Each row was made from one small tree. The marks that hang from a mark follow it in brackets, in alphabetical order. Every link used is in the known rows. Write each row's tree.
Known rows:
H{K{S} Z}: [-15.6  21.1  -1.0  17.2  53.0  -3.5  31.8 -18.9  62.8 -32.2  -7.9 -16.1
  -2.7   1.6  20.8 -18.6 -45.7  12.3  10.5 -17.2 -38.5 -27.4 -48.2]
D{B}: [-29.1   7.5 -17.6 -33.5  15.1  -8.7  -0.1  14.3  32.5   3.6  27.0  10.2
   2.4 -35.1  22.5   7.5  14.9 -24.6  31.5  21.6   6.2 -23.2 -18.8]
B{D}: [  2.0  -4.8  18.8  -1.9  49.4  -6.5  10.9  11.2  59.0  33.5  30.5  23.6
   2.5   3.0  46.9  -7.5 -26.5 -16.9  22.9  12.4   3.1 -42.5 -13.5]
K{H}: [-19.2   7.5   9.6   2.2  57.0  -4.6 -10.1 -30.0  54.2 -37.0  13.2  15.6
  -6.6  -1.1  -4.4 -13.4 -24.9 -28.3  24.1 -13.8  -4.2   0.7 -26.7]
K{A H S}: [ -2.4 -23.1  18.2   6.0  70.0  -4.0 -32.7 -68.0  23.8  10.0  28.3  23.5
  12.9   7.8 -54.0  30.6 -41.0  -9.9 -32.5 -18.1 -20.2  -1.4 -88.5]
W{A{S} P{Z}}: [ 20.5  21.0  -1.7 -20.6 -44.4   3.5 -15.3 -29.8 -24.3   4.8  -4.7  -8.1
  -0.7 -11.5 -20.5  14.0  25.2   6.4  16.6   0.2  -4.0  24.2  38.9]
H{K}: [-22.4  30.0  -7.4  23.4  49.3  -7.5   6.0  -8.4  61.4 -30.6   5.5  -4.5
   0.8 -11.9  46.8 -30.8 -25.8   1.1  32.1  -7.2 -25.3 -16.4 -15.4]
W{A{P S}}: [ -1.8  12.8 -19.6   6.2 -16.3  -5.0 -52.9 -27.4 -13.7  43.5  15.1 -16.8
   7.9  -7.6  -9.1  36.3  23.5  19.4   7.2   6.8  14.7  18.1  34.4]
H{K{S} Z{P{A W}}}: [ -3.3 -13.9  13.6  40.8 -11.5  -0.4  23.7   5.0  19.4 -67.5  -0.9 -10.9
  -4.4  28.6   0.0 -14.9 -21.2  16.5 -21.5 -27.5 -45.2 -18.6 -34.0]
P{Z}: [-21.7  20.1   6.3  11.9  34.9   1.8  39.6   0.0  28.8 -19.3   1.3  18.1
 -18.9 -21.7  20.7 -16.9 -13.0 -17.3  12.9  -1.8  27.9  -7.1  14.1]
B{D{Z{P{A{S W}}}}}: [ 24.0 -28.0  -0.7 -22.7 -22.0   5.6   8.3  47.9 -32.5  67.3  -0.2  -7.2
   9.8  14.5   5.1   2.4  22.2  -1.1 -20.5  22.0  11.6 -15.3  24.2]
B{D{Z{P{A}}}}: [ 16.8 -48.4  32.3 -14.7  -9.9  -5.5  33.7  39.1  21.1  28.5  21.3  12.6
   2.3   8.7   7.9  -0.8  15.3 -17.2 -16.2   6.1  17.8 -24.7  18.3]
B{D{Z{P{A{S} W}}}}: [ 24.1 -33.5  19.0 -18.2 -29.0   0.6  16.3  52.7 -14.2  26.8   9.8  -4.6
   7.2  17.5  -3.3   4.8  22.6   3.4 -27.8  14.2  11.6 -36.4  26.4]
B{D{Z}}: [  9.6  -8.3  22.3 -32.2  31.7  -6.9  37.7  27.9  47.2  27.9   4.6   8.4
   1.9  -9.0  17.3 -10.6  -6.1 -17.1  12.2  12.8  24.4 -40.4  -4.9]
D{B Z{P}}: [-11.7 -16.8  -0.8 -34.3 -17.7  -1.0  14.8  29.3  11.8   4.3  11.5 -17.9
   3.6 -34.2  -7.2   8.2  39.9 -32.8   0.5  18.6  19.7  -9.9  13.1]
K{A H{Z} S}: [ -0.5 -29.6  20.5  -6.3  55.6  -6.4   4.0 -61.4  34.1 -17.6   0.0  13.9
   3.5  12.1 -50.9  21.8 -44.5  -6.4 -25.1 -28.2 -21.1   6.7 -87.3]
H{Z{P{A{S}}}}: [ -1.8 -24.1   1.1  17.3 -22.3   0.7  19.6  13.4  17.4  -1.1   0.6 -10.1
  -8.7   8.5  26.6  -2.4   3.8   2.6  -6.2  -2.2  -5.6  10.2  35.5]
A{S W{P}}: [ 15.7  46.8 -25.6 -17.3  -6.8  11.8 -48.9  -8.9 -34.2  46.3 -18.5 -13.8
   8.4  -0.3  15.6  -7.5  -6.7  12.0  29.9  24.6 -16.7  18.1   9.4]
D{B Z{P{A{W}}}}: [ -7.6 -27.6 -20.6 -50.9 -60.1  -0.2  16.0  50.3 -39.6   7.3  -4.6  -3.0
   2.5 -25.0 -20.4   5.6  60.6 -24.9  -4.9  19.7  25.2   9.5   3.3]
D{B Z{P{A}}}: [-11.7 -40.6  -2.4 -47.1 -50.8  -7.1  24.9  44.2  -9.8  -2.8  16.7  -1.9
   1.8 -28.8 -20.4  14.8  61.7 -25.7 -10.8  14.7  25.4  -2.5  14.8]
H{K{A S}}: [ -7.7   3.2   0.3  27.2  61.5  -7.2 -14.9 -42.2  34.8  13.1  19.7   2.6
  18.3  -3.5   1.7   8.3 -40.9  17.8 -18.5 -11.5 -40.2 -18.6 -71.9]
Z{P{A{S}}}: [ -3.9 -22.0  -1.6  31.2 -12.2   4.2 -21.9   9.5  -1.4  33.1  35.3  -0.9
   2.8   5.7  21.9   9.2  11.7   0.2 -18.7  10.3  -5.7   2.7  38.7]
A{P{W Z} S}: [-14.3  26.4  -9.7  12.8  -6.9   2.9  -7.6  13.5 -57.0  -3.3  -5.5 -10.8
  -9.0   2.6 -16.2  20.9  13.9  34.0 -18.2   5.2  37.3  -1.8  54.3]

Write each row's tree:
[ 14.9  26.3 -27.5  -2.6   0.9  -3.3 -39.8 -25.4 -29.5  18.8 -25.7 -19.4
  22.2   2.0  15.1  -6.4 -12.1  35.3  12.5   1.9 -50.1  24.9 -23.4]
H{K{A{S W{P}}}}
[  1.1  -6.6 -21.6  26.6 -22.1  11.7 -34.0  14.8 -34.4  46.0  11.3  -2.3
   3.3   9.8  21.1  -0.9  10.6   1.1 -12.2  15.9  -6.2  15.9  25.3]
Z{P{A{S W}}}
[-18.7  16.1 -12.0   9.3  13.0   1.1  -3.6  -0.1 -41.7  31.8   7.6 -12.8
  -7.2  -5.4  -4.3  29.7  15.9  29.4 -17.3   8.9  36.7   7.1  67.8]
A{P{Z} S}
[ 11.3  10.7  -0.1  44.0 -28.0  11.6 -50.2 -10.2   6.3  -1.6  11.9 -17.3
   5.0   4.6   7.8   0.3   1.7  -8.0   0.7   3.2 -14.1  -1.5  17.8]
Z{P{W{A{S}}}}
[ 16.8 -27.0  34.3  -2.9  19.7   0.1  25.0  25.5  38.0  34.8  15.1  -1.9
   3.5   3.4  19.6  -6.3  -3.7 -22.9  -4.6  10.4  14.4 -30.9  15.2]
B{D{Z{P}}}
[-16.1   7.8 -18.4  -7.7 -15.9   2.9  40.6  25.0 -33.3 -14.4 -17.3  35.7
 -18.8 -10.1   5.2 -19.6  11.6  -7.1   5.9   0.5  33.8  15.7   2.1]
P{A{W} Z}
[-18.9  18.2  11.4  19.6  -3.4  -3.1  12.6   8.6 -25.3 -43.3  -4.7  12.7
 -18.5   0.6 -11.9   3.7   4.3  11.8  -2.3  -9.8  44.8   2.8  28.6]
A{P{W Z}}
[  0.9 -10.8   0.7  32.8 -31.8   6.2 -26.9  22.4 -14.5  -3.8  22.1   0.2
   0.7  14.6   9.7   0.9  10.5   5.1 -20.1   7.0  -5.6  -7.9  26.1]
Z{P{A{S} W}}
[ -1.6 -33.0  29.5  18.6   5.1   4.1   3.1 -22.5  15.5 -65.6  10.1  10.8
  -9.3  37.0 -53.2   5.4 -22.9 -12.5 -30.5 -32.1 -22.9  -5.0 -49.9]
K{H{Z{P{A W}}} S}
[-13.3  34.4 -36.9   4.8   1.1  10.4 -17.8   8.0 -82.3  47.3 -21.0 -15.2
  -6.3  -0.2  -5.4  16.6  14.3  30.2  -8.9  15.4  36.9  24.4  50.6]
A{P{Z} S W}
[ 11.9  45.6 -23.2 -18.2 -12.1  14.8 -15.9  -1.5 -56.9  28.9 -28.9  -9.7
  -1.9  -3.5   2.3  -8.5   2.1  13.1  17.2  18.0  -1.6  21.9  27.7]
A{S W{P{Z}}}
[ -5.4  27.5   4.4   8.7 -23.0   3.0  21.0  -2.8   9.5 -62.6 -15.8  17.0
 -16.6 -15.7  -8.7 -16.2   4.8 -16.1  18.4 -12.5  24.3  -4.6  -4.0]
P{W{A} Z}
[ 20.4 -18.3  37.1  -1.4   2.5   1.8  21.6  35.6  27.4   5.5   5.5  -0.7
   1.4  10.4   9.3 -13.9  -4.8 -20.5  -5.2   7.2  13.9 -39.1   5.4]
B{D{Z{P{W}}}}
[ 11.8   0.3   2.2 -27.1 -32.9  -6.0 -21.4  -2.5 -13.8  14.5  16.6  11.0
   4.6   1.4   0.9   9.4  17.0  15.5  10.4   9.4 -11.1  11.5  22.4]
W{P{A{S}}}
[ 11.4  15.3  -2.9   6.9  18.4   2.1  -7.6 -40.8 -36.1   0.8 -16.0   2.8
  12.3   5.8 -23.1   1.4 -27.3  24.6 -15.8 -14.2 -39.2  13.6 -60.1]
H{K{A{W{P{Z}}} S}}
[ 18.6  -5.4   6.3 -21.3   5.4  -4.7 -40.6 -53.0 -19.1 -17.3 -22.1  20.7
   9.8  12.3 -35.9  -2.1 -18.2 -10.0  16.1 -17.7 -23.5  51.3 -58.1]
K{A{W{P}} H}
[ -9.6 -13.0  -0.2  14.8   9.6 -23.1  24.0 -21.7  22.4 -37.6 -25.6 -13.6
   1.3   3.4  16.5   1.5 -14.3  35.2   5.8 -29.9 -13.9  26.3 -11.4]
H{K{A{P}} Z}
[ 11.4   5.3   0.7  27.0 -36.7   8.0  -5.8  -2.4  21.9 -29.6 -20.1 -27.9
  -6.1   7.4  14.4  -9.0  -4.0  -2.7  10.8  -7.5 -13.7   6.4  17.6]
H{Z{P{W{A{S}}}}}
[ 16.5  13.0  18.2 -14.9 -40.0  -2.0   4.2 -34.3   4.7 -31.5  -5.0  13.1
  -8.3 -14.2 -16.5  -1.0  15.3 -13.5  30.5 -14.1   4.1  28.4  16.6]
W{A P{Z}}
[ -0.4  34.4 -12.8   2.3 -26.8   7.6   2.5   0.6 -17.6 -31.5 -17.1  -2.5
  -9.1 -13.7 -12.7  -2.6  12.5   2.5   5.8  -0.5  16.8  -7.6  16.5]
P{W{A{S}} Z}
[ -9.6 -17.9  23.6  20.3  29.8  -0.1  12.7 -26.3  58.1 -59.6  -4.7  -5.4
 -14.3  15.4   0.8 -18.7 -24.5 -29.9  14.6 -27.8 -16.5  17.7  -5.1]
K{H{Z{P}}}
[-11.9   9.9 -12.1  -7.1 -30.6   2.3  28.3  38.2 -39.8 -33.3  -6.6  18.2
 -13.9  -3.1  -9.9  -2.4  20.9  16.3 -16.9   3.3  26.3 -13.8  25.8]
P{A{S} W Z}
[ -3.1  27.5 -41.0  12.0  28.4  -2.3 -28.7 -14.4 -12.1  29.4 -23.0 -18.3
  19.3  -6.2  27.7  -9.9 -19.2  29.5   6.3   4.7 -36.8  10.3 -30.4]
H{K{A{S W}}}
[ 20.9 -35.2  14.7 -18.1 -18.6   1.3  24.0  45.1  -9.8  38.6  -0.3  10.4
   2.6  12.8   7.4 -10.0  14.4 -16.5  -9.5  11.4  18.9 -12.3   6.1]
B{D{Z{P{A{W}}}}}
[  5.5  -2.8 -26.3 -22.9  18.9  -0.9 -13.7 -30.9 -17.7  -0.1 -47.3  -9.1
   5.2   9.4 -21.7   1.3 -21.6   7.3   1.3 -12.0 -16.0  39.8 -42.2]
K{A{S W} H{Z}}
